Every row comes from one small tree of marks. Brackets hold a mark, then the marks that hang from it, in alphabetical order. Every link used is in the known rows. Which tree was each row made from?
In the rows, zero is written as 128.
Known rows
(nosoko (pedabu seko) silid): [117  94 106 133 116 103 142 128  98 150  76 137 150 143 114 114 109]
(dukefis (nosoko pedabu)): [145 120 157 129 127 128 142 120 119 142 152 135 130 150 143 121 145]
(kedip (dukefis (nosoko (pedabu seko) (silid dule)) tepe)): [ 99  81 146  88  96 108 127  95 105 146 132 127 150 120 146  89 109]
(dukefis kedip (nosoko pedabu (silid dule)) tepe): [139  89 179 101 111  99 143  69  84 165 149 124 156 131 184 101  95]
(dule (nosoko (pedabu seko))): [139 100 106 113 117  95 141 137  95 136 114 146 133 107 105 124 125]
(kedip (dukefis (dule (nosoko pedabu)) tepe)): [ 88  86 151  81  97 106 139  90 106 156 161 121 133  97 170 101 119]
(kedip (dukefis dule)): [ 99 112 152  87 110 127 143 103 128 135 154  99 144 129 154  99 134]
(dukefis kedip nosoko): [147 114 185  93 131 115 145  89 125 140 166  88 146 148 153 112 135]
(dule (nosoko pedabu silid)): [134 131 126 119 114  92 157 132  77 152 111 181 141 104 152 121 113]
(kedip (dukefis (dule (nosoko silid)) tepe)): [ 82 104 162  66 103  97 148  92 110 153 150 138 148  88 184  89 111]
(dukefis dule kedip nosoko): [150 114 214  71 140 111 173  77 131 146 183  85 161 153 185  92 143]
(dule (nosoko (pedabu seko) silid)): [131 109 112 107 116  83 154 136  83 147  93 168 149 105 124 113 112]
(ziza (seko pedabu)): [110  96  83 124 141 115 114 159 166 113  89  72 181 100  99 123 144]
(silid dule): [165 140 118 121 123 130 131 136 106 107 129 147 143 121 127 119 114]
(tizez (nosoko (pedabu seko))): [142  81 117 127  87  96 153 135  92 152 129 116 123 119 110 126 138]
(seko pedabu): [111 106 110 138 137 124 113 156 143 114 109 102 159 110 113 124 128]
(dukefis dule kedip (nosoko pedabu) tepe): [127  72 210  87 124 106 157  53 114 176 187  87 145 143 197  98 126]
(pedabu seko): [123  94 106 111 133 112 124 134 138 120 100 108 139 131  86 116 127]
(kedip dukefis): [ 95 112 129 106 102 131 120 112 125 128 140 102 130 123 129 115 127]
(tizez (nosoko silid)): [135 128 145 113  95  91 169 134  92 155 126 155 136 103 160 116 127]

Which tree is each row?
[102  98 157  95  94 117 130  92 100 150 148 137 146 119 168  95 109]	(kedip (dukefis (nosoko pedabu (silid dule)) tepe))
[147 103  98 128 112 105 143 134  81 133  77 154 162 137 113 106  99]	(nosoko (pedabu seko) (silid dule))
[125  88 219  66 135 104 156  56 133 162 190  90 150 131 202  90 127]	(dukefis dule kedip nosoko tepe)
[177 135 112 118 112 112 144 140  74 118 133 172 141 103 130 122 113]	(silid (dule (nosoko pedabu)))
[175 117 100 109 114 104 142 143  81 114 118 161 148 104 108 116 112]	(silid (dule (nosoko (pedabu seko))))
[116  61 202  70 126  84 167  56 110 180 148  98 168 144 190  79 113]	(dukefis dule kedip (nosoko (pedabu seko) silid) tepe)
[121  72 177  92 134 107 151  89 134 161 158 125 142 137 163  92 136]	(dukefis dule (nosoko (pedabu seko)) tepe)
[123 110 200  82 142 114 154  89 146 153 179 139 139 122 195  92 138]	(dukefis dule nosoko tepe)
[136 105 190  81 122  97 143  72 101 152 151 127 161 119 188  94  96]	(dukefis kedip (nosoko (silid dule)) tepe)
[113  95 187  62 123  76 166  68  96 169 152 125 159  92 204  94  99]	(dukefis (dule (nosoko silid)) kedip tepe)
[138 113 136 133  83  94 169 131  73 168 125 153 131 114 156 123 125]	(tizez (nosoko pedabu silid))
[134  90 122 122  86  84 166 135  80 162 107 140 138 116 131 114 125]	(tizez (nosoko (pedabu seko) silid))
[159  99 115 118  83  85 168 139  67 148 109 152 148 112 129 109 117]	(tizez (nosoko (pedabu seko) (silid dule)))
[101 126 165  86 110 119 142 108 124 137 144 126 149 130 159  95 129]	(kedip (dukefis (nosoko silid)))
[ 92  97 187  68 114 120 140  82 139 148 181 109 140 119 182  87 134]	(kedip (dukefis dule nosoko tepe))
[151 130 115 141 108 117 147 129  73 139 100 170 154 134 147 115  99]	(nosoko pedabu (silid dule))
[113 105 161  94 120  88 163  99  94 170 138 172 145  93 194 100 108]	(dukefis (dule (nosoko pedabu silid)) tepe)
[ 92  85 181  85 105 121 140  79 125 158 179 108 136 129 179  92 134]	(kedip (dukefis dule (nosoko pedabu) tepe))
[115  82 179  79 114  77 166  65  82 180 149 124 155 102 201  99  97]	(dukefis (dule (nosoko pedabu silid)) kedip tepe)
[117 108 163  82 130  96 153 101 117 152 158 155 136  85 182 103 120]	(dukefis (dule nosoko) tepe)
[137  68 166  89 113  90 141  72  89 159 131 111 164 132 157  93  95]	(dukefis kedip (nosoko (pedabu seko) (silid dule)) tepe)
[120  81 215  82 124  94 169  51 103 185 166 111 161 142 217  86 113]	(dukefis dule kedip (nosoko pedabu silid) tepe)
